Each row comes from the steps of one walk. Every step used is in the known rows, and no mark comes twice. Write the walk behind each row, first mark first.
Known rows
tuzin/zonuz/medev/kuzu/virop/famabi: [18.6 -5.4 -17.7 46.6 -13.7 37.3 8.1 -6.2 -4.8 16.1 9.3 13.0 -2.0 11.9 -4.8 -20.6 20.0 -12.6 25.7 5.1 -17.5 23.1 30.9 -8.0 0.1]
kuzu/geke: [-26.1 -8.9 13.3 19.5 0.5 -8.1 13.3 -9.0 -9.1 15.7 13.5 13.3 11.2 -10.4 4.7 4.6 8.2 10.1 28.6 -4.0 0.4 12.5 15.4 -4.6 -32.0]
dovod/kuzu: [1.8 -10.7 -8.9 40.2 2.4 8.6 4.1 0.7 1.4 5.5 14.2 3.8 -8.6 -3.1 -1.4 8.8 19.9 -6.8 18.5 20.0 -1.7 1.4 33.7 -16.4 -0.8]
kuzu/virop/zonuz/tuzin/famabi: [10.8 -5.9 -3.8 27.7 14.9 15.2 17.9 -8.6 -11.7 22.4 9.2 23.6 15.1 4.2 -6.1 -28.7 23.0 12.0 13.2 16.0 -9.9 23.7 18.5 -34.0 18.1]
virop/zonuz/tuzin: [16.7 -2.1 -1.1 28.7 17.6 -2.1 11.7 0.6 -18.9 2.0 -8.2 24.0 6.7 2.3 -2.6 -29.3 13.9 8.2 22.2 25.3 9.4 2.5 37.6 -9.1 17.7]
geke/zonuz: [-0.4 0.8 2.4 15.5 7.0 -1.9 40.2 -10.0 0.1 14.2 -8.4 17.0 -7.3 2.4 1.2 2.5 6.2 -19.5 27.7 10.0 -11.4 9.8 -2.9 -19.6 -7.2]
dovod/kuzu/tuzin/famabi/virop/zonuz: [19.1 3.5 -11.3 53.5 15.9 22.9 5.6 -12.4 -12.3 31.0 23.8 19.9 8.6 -3.9 -2.6 -9.1 34.6 6.7 18.3 19.4 4.4 17.2 28.0 -25.8 -2.2]
nelov/kuzu/virop: [-5.8 -17.4 -4.5 33.3 2.4 9.7 33.6 -4.7 11.8 9.5 35.1 2.7 -13.2 9.0 -12.2 20.5 14.2 -9.8 12.0 2.9 -27.2 17.8 14.7 -22.1 7.4]
medev/famabi/virop/zonuz/tuzin: [13.1 2.2 -6.1 36.6 25.6 18.8 -5.8 -0.7 -3.3 18.5 -7.6 11.0 13.0 -0.9 -25.6 -30.8 29.0 -8.1 3.9 4.0 -10.8 19.6 -4.2 16.8 -8.4]
nelov/kuzu/virop/zonuz/tuzin: [6.2 -16.5 -6.2 42.1 8.0 13.9 29.9 -3.4 -0.7 10.5 28.1 18.4 -9.7 12.7 -11.2 6.8 19.7 -4.0 15.6 13.4 -17.7 14.4 32.7 -24.6 19.5]
nelov/kuzu/tuzin/famabi/virop/zonuz: [14.8 4.9 -5.8 46.7 19.7 9.9 25.2 -15.5 -2.7 16.6 37.8 14.3 -6.7 4.3 -11.7 -4.9 22.9 6.4 13.4 5.1 -3.7 24.5 12.7 -11.3 -4.6]
kuzu/medev/famabi: [-11.8 -4.1 3.0 24.5 1.0 -14.7 -2.4 1.8 4.8 -0.3 15.4 -5.6 24.3 -11.0 -18.4 2.1 13.4 -9.9 10.3 -19.0 -21.0 23.3 1.1 -14.3 4.8]
zonuz/medev: [2.0 -14.6 5.3 34.6 3.4 15.5 4.3 3.2 -3.2 -7.9 10.2 3.7 -0.3 0.0 -12.0 -18.7 15.5 14.3 36.8 12.7 -25.9 13.8 14.2 -1.7 20.8]
nelov/kuzu/tuzin/zonuz/virop: [15.4 -2.9 -8.3 46.4 -1.2 -4.9 39.2 -8.8 -3.6 24.4 35.9 14.2 -9.9 14.1 -11.0 6.7 18.2 -4.5 29.4 7.4 -16.3 8.6 25.7 -15.4 4.9]
geke/zonuz/virop: [1.7 -0.6 2.5 22.6 8.8 -6.6 40.6 -7.5 2.5 27.3 -13.9 19.5 6.9 10.2 -3.5 0.9 17.4 -15.2 37.1 14.2 -11.2 1.3 -4.6 -23.0 2.0]
tuzin/famabi/virop/zonuz: [17.8 16.2 -10.2 19.6 28.5 15.7 6.1 -17.3 -4.2 18.7 2.2 10.3 6.4 -7.9 -9.6 -38.3 23.7 5.6 -0.7 10.0 16.0 25.5 -4.9 15.6 -17.8]
dovod/kuzu/geke/zonuz/tuzin/famabi: [-12.0 -6.8 3.5 57.9 0.3 19.2 4.8 -12.8 -10.3 19.1 24.5 30.0 -9.9 -4.4 8.5 3.9 29.6 9.9 36.7 13.2 3.3 14.3 22.4 -32.6 -33.9]
famabi/virop/zonuz/medev: [20.9 -3.0 -5.2 27.4 20.9 33.2 12.3 -6.9 -13.8 24.4 -7.7 18.2 16.2 -0.9 -15.4 -21.7 26.7 -5.6 24.3 20.4 -3.7 14.2 16.9 27.9 15.9]
famabi/virop: [6.9 -0.8 -0.6 16.3 20.7 19.2 19.7 -10.9 -2.3 24.0 1.1 6.6 15.6 -2.9 -13.5 -12.2 18.5 -13.5 14.8 13.0 -5.5 15.8 -7.9 21.3 -6.2]
zonuz/medev/kuzu/virop: [-5.7 -26.6 -4.4 53.2 -10.2 38.9 -4.1 3.0 3.0 4.0 13.8 6.8 5.0 1.6 -11.9 -7.4 21.9 1.5 44.7 4.9 -39.0 20.3 19.1 -17.7 21.9]
geke/zonuz/medev: [2.2 -7.3 5.5 31.8 2.8 17.0 30.3 -5.3 -3.2 7.1 -2.9 19.3 -9.2 4.8 -5.4 -5.3 13.8 -5.8 44.5 13.3 -27.4 14.1 1.4 -17.3 10.0]
kuzu/tuzin/zonuz: [19.2 4.5 -5.1 25.1 -1.8 -5.5 36.2 -13.1 -19.2 32.3 17.5 18.8 7.7 1.9 -2.7 -15.5 9.1 -2.3 29.1 8.5 -13.8 15.6 20.7 -18.6 1.6]
famabi/virop/zonuz/tuzin/kuzu: [23.7 1.4 -6.3 38.8 20.2 32.2 10.9 -5.4 -15.2 24.3 3.7 28.7 12.7 -1.9 -11.6 -32.9 25.9 -4.6 13.2 24.7 2.8 8.1 22.0 23.7 1.9]
medev/kuzu/tuzin: [-5.0 -10.2 -4.0 48.3 -3.5 6.5 4.8 -3.4 -2.0 11.4 11.2 8.7 12.1 -3.3 -0.9 -0.6 10.6 -5.7 37.5 0.0 -14.2 11.9 19.8 -28.6 -1.6]
tuzin/kuzu/medev/zonuz/virop/famabi: [7.5 2.6 0.9 49.6 -14.3 -1.4 12.3 -5.1 8.2 10.0 24.6 9.6 22.5 3.0 0.2 -2.9 17.8 -18.0 16.6 -12.5 -13.4 8.0 32.4 -17.1 -4.7]
virop/zonuz: [12.0 1.8 -8.3 11.8 13.1 -9.2 18.1 -1.8 -10.3 8.1 -13.6 13.3 4.8 -3.5 -1.3 -13.2 7.9 -4.7 11.6 15.0 11.9 1.9 36.3 -0.2 9.1]
famabi/virop/zonuz/medev/kuzu/nelov: [10.5 -2.0 -9.3 46.0 10.1 40.4 3.2 -5.3 -19.3 30.5 0.6 25.4 19.5 -5.0 -17.2 -8.8 23.6 -4.4 29.0 11.7 -6.8 16.6 21.1 21.0 22.5]

Write each row's walk
[-0.6 -10.3 0.6 49.5 -1.5 39.0 20.7 -6.6 4.9 11.0 -1.4 20.2 4.6 14.4 -1.1 0.6 20.5 -14.8 38.0 4.3 -28.4 25.0 6.4 -40.3 3.2]
geke/zonuz/medev/kuzu/virop/famabi
[-2.9 -20.1 -1.7 56.9 -3.2 41.7 -6.7 2.4 6.1 -2.3 12.2 5.2 14.2 10.1 -7.5 -9.7 23.6 2.4 30.9 2.8 -28.8 25.6 20.2 -28.3 14.0]
zonuz/medev/kuzu/virop/famabi
[20.0 10.7 -8.3 30.1 25.5 27.9 -0.3 -14.5 -6.0 13.7 5.9 11.7 5.4 -6.4 -12.5 -42.4 28.8 13.9 10.0 11.7 6.1 28.5 -2.0 17.1 -6.8]
tuzin/famabi/virop/zonuz/medev
[-0.8 -19.5 1.1 61.3 -6.3 27.2 -5.4 2.4 -5.3 0.1 16.9 9.6 8.1 -0.2 -9.3 -11.9 19.5 11.6 54.1 6.0 -32.7 16.5 22.5 -20.4 20.2]
zonuz/medev/kuzu/tuzin
[4.7 -10.3 -3.3 50.5 2.8 7.9 12.6 -3.0 -8.3 19.0 26.8 12.7 6.1 -0.6 -0.9 9.3 22.6 2.8 29.3 18.3 -11.7 7.5 34.1 -38.9 7.7]
dovod/kuzu/tuzin
[5.8 -6.2 -12.9 48.5 3.8 17.5 -9.2 0.5 -2.8 20.6 14.5 8.3 16.7 -9.8 -15.2 14.4 33.1 -20.6 10.8 2.1 -4.5 13.9 31.7 -7.6 6.4]
dovod/kuzu/medev/famabi/virop/zonuz
[22.4 0.8 -2.6 27.6 27.6 23.7 15.4 -8.9 -18.4 25.3 -7.7 25.3 19.9 1.1 -12.2 -28.5 25.1 -5.3 19.9 26.9 7.1 11.1 14.5 18.4 9.0]
famabi/virop/zonuz/tuzin
[-0.6 -5.8 2.7 38.8 3.4 17.7 16.6 -1.2 4.4 6.3 -3.9 13.5 -11.4 4.3 -14.2 -9.4 19.1 -7.6 35.2 1.3 -36.9 20.2 -10.0 -14.5 -0.1]
geke/zonuz/medev/famabi
[22.4 -2.5 -12.7 28.7 -9.8 15.7 17.8 -5.2 -12.5 13.3 8.3 12.5 -15.5 2.6 -9.0 -26.0 13.4 -3.6 32.2 13.9 -16.7 12.4 25.6 15.3 6.8]
tuzin/zonuz/medev
[7.2 -3.0 -0.3 57.1 4.5 41.3 16.8 -15.4 -3.7 22.9 7.2 25.3 -0.3 2.1 -7.5 -14.3 27.0 -4.7 50.8 6.5 -27.0 28.5 -9.9 -20.3 -2.5]
geke/zonuz/medev/kuzu/tuzin/famabi/virop
[-1.9 -12.3 1.6 43.5 4.5 17.0 -12.8 8.6 5.7 -9.5 8.7 -4.1 -2.6 -1.1 -23.6 -24.0 21.9 12.0 25.7 -1.9 -37.8 21.4 0.2 0.7 8.1]
zonuz/medev/famabi
[-9.2 -10.2 11.6 54.8 -2.8 14.0 -0.6 1.1 -12.2 2.3 35.4 28.7 0.3 -4.9 -0.1 -27.0 16.5 23.4 28.9 11.3 -11.4 7.5 26.5 -7.8 -21.4]
zonuz/tuzin/kuzu/geke
[8.3 -9.2 -7.8 44.8 11.7 15.5 22.9 -7.8 1.8 7.4 33.7 16.4 -14.0 10.3 -11.2 -5.6 23.2 5.9 9.7 10.1 -12.5 22.2 23.3 -26.1 9.9]
nelov/kuzu/virop/zonuz/tuzin/famabi
[-12.5 3.4 6.5 48.6 -6.0 12.4 17.8 -4.9 2.1 22.2 23.6 27.5 8.8 2.8 8.1 -2.6 18.3 2.3 16.4 -3.1 -2.6 7.9 21.0 -15.9 -46.2]
tuzin/kuzu/geke/zonuz/virop/famabi
[-1.8 -11.7 -1.3 46.8 -5.5 27.3 17.1 -4.1 1.2 5.2 -5.0 19.3 -12.6 3.3 -3.4 -0.5 15.7 -14.4 50.9 8.3 -27.1 13.3 7.2 -17.7 4.5]
geke/zonuz/medev/kuzu
[13.6 3.6 4.5 33.7 4.3 -14.3 26.1 -15.5 9.6 16.4 -17.4 3.0 22.5 20.9 2.6 -7.3 19.7 -21.9 30.2 -2.8 -4.2 4.8 15.2 -22.3 -5.4]
medev/zonuz/virop/famabi
[0.5 -7.1 5.1 59.1 -2.3 9.1 -10.2 8.4 -3.3 -7.5 36.3 16.2 8.5 -5.6 -15.2 -28.2 19.4 10.1 17.3 1.9 -25.1 14.1 17.1 -13.4 2.1]
zonuz/tuzin/kuzu/medev/famabi
[25.1 13.2 -12.4 23.0 4.6 -4.1 25.2 -8.1 -3.0 24.3 -4.2 10.3 12.8 18.4 -3.2 -24.4 18.7 -11.1 8.8 11.9 11.9 6.8 21.6 -2.9 -11.7]
tuzin/zonuz/virop/famabi
[5.5 4.5 5.8 27.5 20.8 -10.2 13.7 -0.5 9.1 6.9 -5.0 0.8 35.7 19.9 -4.1 -15.7 22.4 4.8 8.7 10.8 9.8 6.7 9.1 -25.0 -2.5]
zonuz/virop/famabi
[3.3 -13.6 -10.4 31.5 5.4 9.2 34.0 -4.6 4.4 14.0 24.8 10.4 -11.6 9.0 -10.1 17.9 15.6 -11.9 8.9 6.6 -15.7 14.0 31.7 -18.6 14.5]
nelov/kuzu/virop/zonuz
[18.5 4.0 -8.0 14.6 24.5 18.0 20.5 -10.2 -11.4 29.9 -12.6 16.3 18.1 -3.3 -10.6 -15.8 20.0 -16.5 10.6 18.0 8.8 10.6 13.7 25.1 1.9]
famabi/virop/zonuz
[13.8 -0.7 -5.5 49.4 4.4 5.0 -5.6 7.3 -12.3 0.9 12.5 24.6 8.5 -5.4 -10.8 -29.3 19.7 4.5 10.5 7.4 -5.0 7.8 40.7 -6.9 10.4]
virop/zonuz/tuzin/kuzu/medev/famabi
[-3.0 -19.9 -3.2 53.4 -6.9 28.0 -11.9 5.2 2.4 -10.7 7.0 3.3 -4.4 -2.4 -9.8 -13.0 17.2 3.7 45.7 7.2 -24.9 12.5 21.9 -2.9 13.2]
zonuz/medev/kuzu
[1.6 -4.4 -8.1 41.6 7.7 3.8 10.2 -2.5 6.9 5.9 28.2 2.6 1.1 -1.8 -24.1 18.9 21.6 -21.3 5.1 -12.0 -13.0 21.2 16.3 6.4 3.6]
nelov/kuzu/medev/famabi/virop/zonuz
[17.4 6.5 -4.5 45.6 16.4 31.0 12.0 -5.2 -24.6 33.0 14.0 35.6 19.4 -4.3 -14.5 -22.7 22.0 2.9 12.8 19.8 -0.5 11.0 21.7 17.4 12.8]
famabi/virop/zonuz/tuzin/kuzu/nelov
[-16.6 -2.9 3.6 40.8 -13.3 13.0 20.2 -5.5 -2.2 21.0 27.5 28.1 -10.8 -11.2 7.9 1.6 9.8 -1.7 24.1 -3.4 -12.3 7.8 20.6 -3.5 -43.6]
tuzin/kuzu/geke/zonuz
[-21.4 -8.1 19.7 33.2 2.2 2.7 26.6 -13.9 -16.7 21.6 8.5 35.0 6.1 -1.6 7.4 0.7 13.6 7.1 46.6 5.0 -6.2 13.9 7.2 -23.6 -30.3]
kuzu/geke/zonuz/tuzin
